Each row was made from one walk, in order. Every step used is in the known rows, and no mark comes twice. Write each row's walk.
In the rows, 128 means zero.
Known rows:
nevad, suru, tubib, sozuk, kisil, pebab: | 104 |  77 | 147 | 170 | 155 | 154 | 117 |  83 | 137 |  99 | 140 | 107 | 109 | 186 | 170 | 156 | 133 | 157 | 124 | 150 | 146 | 120 | 100 |  89 | 175 |
sozuk, kisil, pebab, tubib, suru, nevad: |  90 |  89 | 158 | 165 | 115 | 131 | 115 |  93 | 138 | 107 | 132 | 185 |  60 | 166 | 188 | 166 | 124 | 157 | 113 | 129 | 128 | 132 |  96 | 146 | 154 |
suru, kisil, pebab, fomu: | 129 |  93 | 153 | 180 | 126 | 139 | 136 | 135 | 101 | 156 | 150 | 134 | 100 | 145 | 158 | 115 | 125 | 128 | 122 | 141 | 132 |  99 | 112 |  90 | 157 |
fomu, pebab, tubib: | 113 | 111 | 220 | 157 | 100 | 161 | 145 | 113 | 109 | 138 | 133 | 144 |  64 | 179 | 184 |  78 | 149 | 122 | 129 | 112 | 157 | 141 |  99 | 109 | 157 |
pebab, tubib, sozuk, kisil, pozuk: |  95 | 100 | 186 | 143 | 124 | 152 | 108 |  45 | 132 | 101 | 128 | 147 |  82 | 156 | 167 | 142 | 169 | 152 | 115 | 150 | 125 | 162 |  79 | 116 | 184 |
pozuk, kisil: | 101 | 112 | 164 | 156 | 103 | 143 | 107 |  97 |  98 | 121 | 128 | 125 |  63 | 161 | 189 | 107 | 138 | 124 | 125 | 131 | 148 | 128 |  98 | 100 | 152 |
nevad, suru, kisil, pozuk, tubib, sozuk: |  70 |  88 | 145 | 154 | 155 | 146 |  91 |  68 | 135 |  90 | 119 |  76 |  59 | 175 | 183 | 127 | 111 | 130 | 109 | 154 | 179 | 167 |  92 |  75 | 185 |
pozuk, tubib, sozuk: | 103 | 113 | 165 | 166 | 120 | 132 | 100 |  90 | 111 | 121 | 125 | 109 |  75 | 183 | 181 | 123 | 139 | 133 | 122 | 126 | 138 | 141 |  91 | 109 | 166 |
kisil, suru, tubib: |  88 |  80 | 138 | 143 | 106 | 158 | 107 | 130 | 142 | 107 | 139 | 116 |  90 | 161 | 186 | 127 | 140 | 128 | 132 | 112 | 162 |  96 | 102 |  99 | 150 |
pozuk, tubib, sozuk, kisil: |  95 | 102 | 162 | 161 | 118 | 141 | 105 |  66 | 125 | 107 | 116 | 123 |  84 | 187 | 177 | 151 | 148 | 145 | 118 | 149 | 129 | 141 |  92 | 125 | 179 |
sozuk, kisil, pebab: | 112 |  95 | 165 | 180 | 119 | 135 | 129 | 106 | 116 | 114 | 138 | 154 | 102 | 154 | 168 | 148 | 143 | 137 | 118 | 144 | 114 | 108 |  96 | 107 | 155 |
suru, tubib, pozuk, kisil, pebab, fomu: | 120 |  89 | 133 | 149 | 127 | 130 | 108 |  92 | 103 | 138 | 140 | 147 | 109 | 129 | 151 | 120 | 132 | 125 | 141 | 170 | 114 | 111 |  97 |  78 | 139 |
nevad, suru, kisil, pebab, tubib, pozuk: |  95 |  87 | 164 | 156 | 139 | 136 | 116 |  96 | 131 | 107 | 132 | 126 |  61 | 147 | 172 | 108 | 109 | 136 | 112 | 134 | 168 | 147 | 103 |  75 | 156 |
suru, tubib, pozuk, kisil: |  90 |  87 | 132 | 127 | 109 | 155 |  84 |  80 | 117 | 102 | 128 | 118 |  78 | 149 | 175 | 109 | 135 | 123 | 140 | 147 | 158 | 128 |  90 |  72 | 150 |
sozuk, kisil, pozuk, tubib: |  72 |  92 | 159 | 156 | 114 | 139 | 111 |  71 | 130 |  92 | 110 | 147 |  74 | 156 | 174 | 143 | 135 | 124 | 113 | 167 | 134 | 143 |  85 | 104 | 170 |
nevad, suru, kisil, pozuk: |  70 |  78 | 150 | 150 | 136 | 156 | 114 | 107 | 134 |  91 | 125 |  96 |  62 | 156 | 194 | 108 | 110 | 123 | 104 | 138 | 186 | 139 |  98 |  67 | 178 |
fomu, pebab, tubib, sozuk, kisil: | 114 | 104 | 214 | 150 | 114 | 169 | 134 |  67 | 125 | 122 | 129 | 138 |  89 | 193 | 175 | 123 | 174 | 149 | 128 | 136 | 133 | 157 |  92 | 129 | 181 |
fomu, pebab: | 109 | 101 | 194 | 162 | 105 | 155 | 138 | 131 | 109 | 126 | 132 | 127 |  86 | 176 | 192 |  92 | 145 | 115 | 126 | 116 | 145 | 121 |  95 |  99 | 157 |
tubib, suru, kisil: |  84 |  82 | 136 | 153 | 104 | 162 | 109 | 120 | 143 | 114 | 135 | 103 |  72 | 161 | 193 | 129 | 130 | 129 | 124 | 106 | 154 | 123 | 105 | 103 | 163 |
suru, kisil, pozuk, tubib, sozuk: |  85 |  95 | 143 | 152 | 140 | 150 |  80 |  65 | 123 | 102 | 133 |  89 |  68 | 161 | 165 | 132 | 132 | 125 | 125 | 155 | 160 | 160 |  85 |  78 | 176 |
pozuk, kisil, pebab, tubib, suru, nevad: |  95 | 107 | 155 | 162 | 119 | 124 |  96 |  85 | 112 | 120 | 140 | 167 |  36 | 160 | 189 | 141 | 116 | 144 | 125 | 128 | 139 | 147 |  96 | 130 | 134 |
tubib, pebab: | 123 |  99 | 157 | 186 | 120 | 115 | 121 | 125 |  94 | 134 | 130 | 142 | 100 | 152 | 177 | 112 | 134 | 122 | 130 | 106 | 118 |  97 |  93 |  94 | 142 |
nevad, suru: |  89 |  96 | 173 | 164 | 116 | 136 | 134 | 131 | 123 | 110 | 116 | 117 |  69 | 177 | 211 |  99 | 117 | 131 | 102 | 110 | 166 | 119 | 104 |  98 | 169 |
nevad, suru, tubib, sozuk, kisil, pozuk: |  74 |  69 | 144 | 139 | 148 | 167 | 105 |  62 | 151 |  77 | 124 | 101 |  99 | 176 | 182 | 148 | 139 | 151 | 115 | 160 | 160 | 140 |  86 |  84 | 194 |
nevad, suru, tubib, pozuk: |  78 |  71 | 140 | 135 | 123 | 149 | 111 | 115 | 141 |  91 | 115 | 108 |  83 | 165 | 197 | 101 | 113 | 129 | 117 | 125 | 175 | 119 |  95 |  71 | 167 |

Write each row's walk:
|  70 |  89 | 130 | 146 | 123 | 124 |  80 |  81 | 145 |  77 | 112 | 138 |  71 | 193 | 202 | 186 | 129 | 157 | 107 | 148 | 140 | 136 |  87 | 152 | 175 |  pozuk, tubib, sozuk, kisil, suru, nevad
|  98 |  98 | 201 | 140 | 114 | 159 | 125 |  72 | 149 | 107 | 129 | 139 |  97 | 181 | 183 | 150 | 181 | 152 | 125 | 132 | 121 | 152 |  92 | 146 | 172 |  fomu, pebab, tubib, sozuk, kisil, suru
| 137 |  99 | 160 | 187 | 118 | 106 | 144 | 136 |  89 | 165 | 125 | 160 | 118 | 146 | 172 | 107 | 136 | 125 | 126 | 119 |  97 |  84 | 100 | 109 | 150 |  tubib, pebab, fomu
|  79 |  84 | 182 | 140 | 116 | 177 | 121 |  85 | 148 | 113 | 139 | 123 |  62 | 151 | 178 | 112 | 145 | 118 | 133 | 128 | 157 | 169 |  94 |  97 | 163 |  fomu, pebab, tubib, suru, kisil, pozuk
| 120 |  99 | 163 | 177 | 136 | 133 | 112 |  83 | 116 | 112 | 144 | 135 | 116 | 162 | 163 | 164 | 159 | 151 | 121 | 146 |  99 | 122 |  89 | 112 | 166 |  tubib, sozuk, kisil, pebab
| 100 |  99 | 210 | 141 | 127 | 165 | 123 |  47 | 131 | 105 | 131 | 143 |  92 | 169 | 167 | 131 | 176 | 141 | 125 | 156 | 125 | 173 |  77 | 115 | 182 |  fomu, pebab, tubib, sozuk, kisil, pozuk
|  76 |  96 | 137 | 128 | 104 | 121 |  84 |  90 | 134 |  88 | 118 | 133 |  84 | 130 | 195 | 139 | 147 | 125 | 120 | 138 | 119 | 133 |  86 | 109 | 142 |  tubib, pozuk, kisil, suru
|  80 |  96 | 148 | 152 | 117 | 132 |  97 |  73 | 149 |  91 | 116 | 123 |  94 | 176 | 184 | 178 | 155 | 148 | 116 | 146 | 117 | 137 |  92 | 142 | 171 |  pozuk, tubib, sozuk, kisil, suru
|  81 | 102 | 162 | 160 | 117 | 130 | 106 |  93 | 115 | 106 | 119 | 133 |  64 | 150 | 178 | 115 | 126 | 111 | 116 | 146 | 144 | 142 |  85 |  90 | 157 |  kisil, pozuk, tubib
| 134 | 100 | 166 | 179 | 134 | 124 | 135 |  95 | 111 | 143 | 139 | 155 | 134 | 156 | 158 | 160 | 160 | 154 | 116 | 159 |  78 | 110 |  97 | 128 | 173 |  tubib, sozuk, kisil, pebab, fomu
|  90 | 107 | 160 | 157 | 134 | 128 |  90 |  70 | 117 | 104 | 125 | 115 |  78 | 159 | 174 | 131 | 142 | 124 | 120 | 147 | 130 | 156 |  76 |  95 | 168 |  kisil, pozuk, tubib, sozuk
| 106 |  76 | 142 | 177 | 139 | 136 | 125 | 124 | 114 | 121 | 127 | 114 |  93 | 174 | 184 | 104 | 109 | 128 | 132 | 111 | 164 |  94 | 104 |  71 | 152 |  nevad, suru, tubib, pebab
|  96 | 112 | 176 | 132 |  99 | 136 |  99 |  67 | 110 | 114 | 119 | 149 |  52 | 143 | 180 |  99 | 144 | 130 | 125 | 136 | 142 | 156 |  90 | 101 | 150 |  pebab, tubib, pozuk, kisil
| 113 |  97 | 152 | 184 | 133 |  94 | 127 | 102 |  95 | 149 | 114 | 165 | 104 | 133 | 159 | 118 | 124 | 111 | 125 | 153 |  94 | 115 |  89 |  98 | 148 |  kisil, pozuk, tubib, pebab, fomu
|  92 | 103 | 150 | 137 | 105 | 130 |  92 |  84 | 110 | 102 | 118 | 131 |  76 | 141 | 188 | 113 | 140 | 123 | 123 | 141 | 131 | 138 |  86 |  92 | 151 |  tubib, pozuk, kisil
|  70 |  61 | 121 | 120 | 105 | 154 |  97 |  94 | 168 |  74 | 120 | 136 | 111 | 145 | 180 | 162 | 149 | 139 | 125 | 144 | 134 | 109 |  89 | 105 | 162 |  sozuk, kisil, suru, tubib, pozuk
|  93 |  79 | 138 | 134 | 107 | 153 | 100 | 111 | 129 | 102 | 130 | 122 |  93 | 152 | 178 | 106 | 134 | 125 | 132 | 125 | 157 | 112 |  88 |  73 | 157 |  suru, tubib, pozuk
|  87 |  80 | 154 | 154 | 120 | 163 | 126 | 128 | 129 | 109 | 126 | 102 |  71 | 186 | 198 |  95 | 112 | 131 | 119 | 115 | 193 | 108 | 108 |  78 | 168 |  nevad, suru, tubib
| 100 |  84 | 134 | 175 | 124 | 146 | 110 | 120 | 134 | 120 | 153 | 113 |  86 | 146 | 174 | 145 | 126 | 128 | 129 | 117 | 132 | 118 | 104 |  95 | 145 |  tubib, suru, kisil, pebab
|  98 |  99 | 160 | 169 | 117 | 122 | 110 | 116 | 124 | 121 | 141 | 171 |  51 | 161 | 193 | 138 | 115 | 144 | 117 | 108 | 138 | 131 |  95 | 131 | 142 |  kisil, pebab, tubib, suru, nevad
|  83 |  96 | 163 | 148 |  98 | 137 | 109 | 115 | 134 | 116 | 124 | 160 |  38 | 176 | 212 | 121 | 119 | 145 | 111 |  97 | 160 | 136 |  96 | 139 | 159 |  pebab, tubib, suru, nevad
|  89 |  90 | 151 | 147 | 116 | 140 | 104 |  87 | 149 |  91 | 127 | 126 | 111 | 166 | 190 | 175 | 169 | 154 | 113 | 131 | 111 | 123 |  89 | 138 | 174 |  tubib, sozuk, kisil, suru
| 136 |  83 | 142 | 177 | 121 | 132 | 136 | 133 |  96 | 164 | 135 | 146 | 121 | 154 | 159 | 104 | 130 | 126 | 143 | 123 | 123 |  74 | 105 |  89 | 150 |  suru, tubib, pebab, fomu
|  87 | 105 | 150 | 147 | 103 | 135 | 100 | 103 | 123 | 106 | 128 | 126 |  72 | 151 | 196 | 133 | 146 | 127 | 123 | 128 | 136 | 123 |  99 | 117 | 143 |  pozuk, kisil, suru
|  92 |  91 | 160 | 148 | 130 | 146 | 101 |  63 | 131 |  89 | 127 | 130 | 106 | 154 | 175 | 156 | 164 | 145 | 113 | 155 | 114 | 143 |  74 | 107 | 185 |  tubib, sozuk, kisil, pozuk
|  75 |  87 | 132 | 160 | 106 | 153 | 103 | 104 | 143 | 115 | 124 | 101 |  54 | 170 | 187 | 132 | 116 | 123 | 127 | 119 | 161 | 139 | 108 | 107 | 159 |  pozuk, tubib, suru, kisil
| 100 | 111 | 200 | 130 | 102 | 150 | 114 |  69 | 108 | 119 | 121 | 145 |  61 | 156 | 181 |  88 | 152 | 120 | 134 | 141 | 141 | 167 |  88 | 100 | 148 |  fomu, pebab, tubib, pozuk, kisil
| 113 | 104 | 154 | 192 | 121 | 107 | 114 | 109 |  94 | 135 | 119 | 141 |  83 | 162 | 172 | 116 | 121 | 115 | 132 | 120 | 125 | 111 |  95 |  98 | 139 |  pozuk, tubib, pebab
|  98 | 101 | 205 | 154 |  95 | 158 | 141 | 110 | 136 | 133 | 130 | 143 |  68 | 173 | 196 | 103 | 152 | 126 | 131 |  99 | 136 | 149 | 100 | 128 | 153 |  fomu, pebab, tubib, suru
| 109 |  86 | 134 | 178 | 139 | 117 | 117 |  96 | 101 | 146 | 123 | 139 |  93 | 134 | 149 | 120 | 114 | 111 | 129 | 160 | 124 | 120 |  97 |  81 | 156 |  suru, kisil, pozuk, tubib, pebab, fomu
|  78 |  87 | 137 | 153 | 104 | 131 | 103 | 132 | 133 | 103 | 123 | 143 |  60 | 174 | 220 | 135 | 114 | 138 | 110 | 102 | 148 | 118 |  92 | 130 | 160 |  tubib, suru, nevad
|  76 |  98 | 133 | 139 | 109 | 126 |  83 | 110 | 118 |  92 | 124 | 141 |  50 | 167 | 213 | 140 | 120 | 136 | 114 | 131 | 160 | 121 |  94 | 127 | 147 |  pozuk, kisil, suru, nevad
|  78 |  71 | 124 | 125 | 108 | 144 |  91 | 116 | 153 |  87 | 130 | 123 | 102 | 140 | 185 | 133 | 141 | 126 | 131 | 123 | 144 | 107 |  90 |  91 | 149 |  kisil, suru, tubib, pozuk
| 104 |  90 | 135 | 182 | 123 | 128 | 127 | 117 | 128 | 152 | 136 | 131 |  86 | 149 | 162 | 143 | 114 | 126 | 127 | 144 | 117 | 121 | 115 | 113 | 149 |  pozuk, tubib, suru, kisil, pebab, fomu
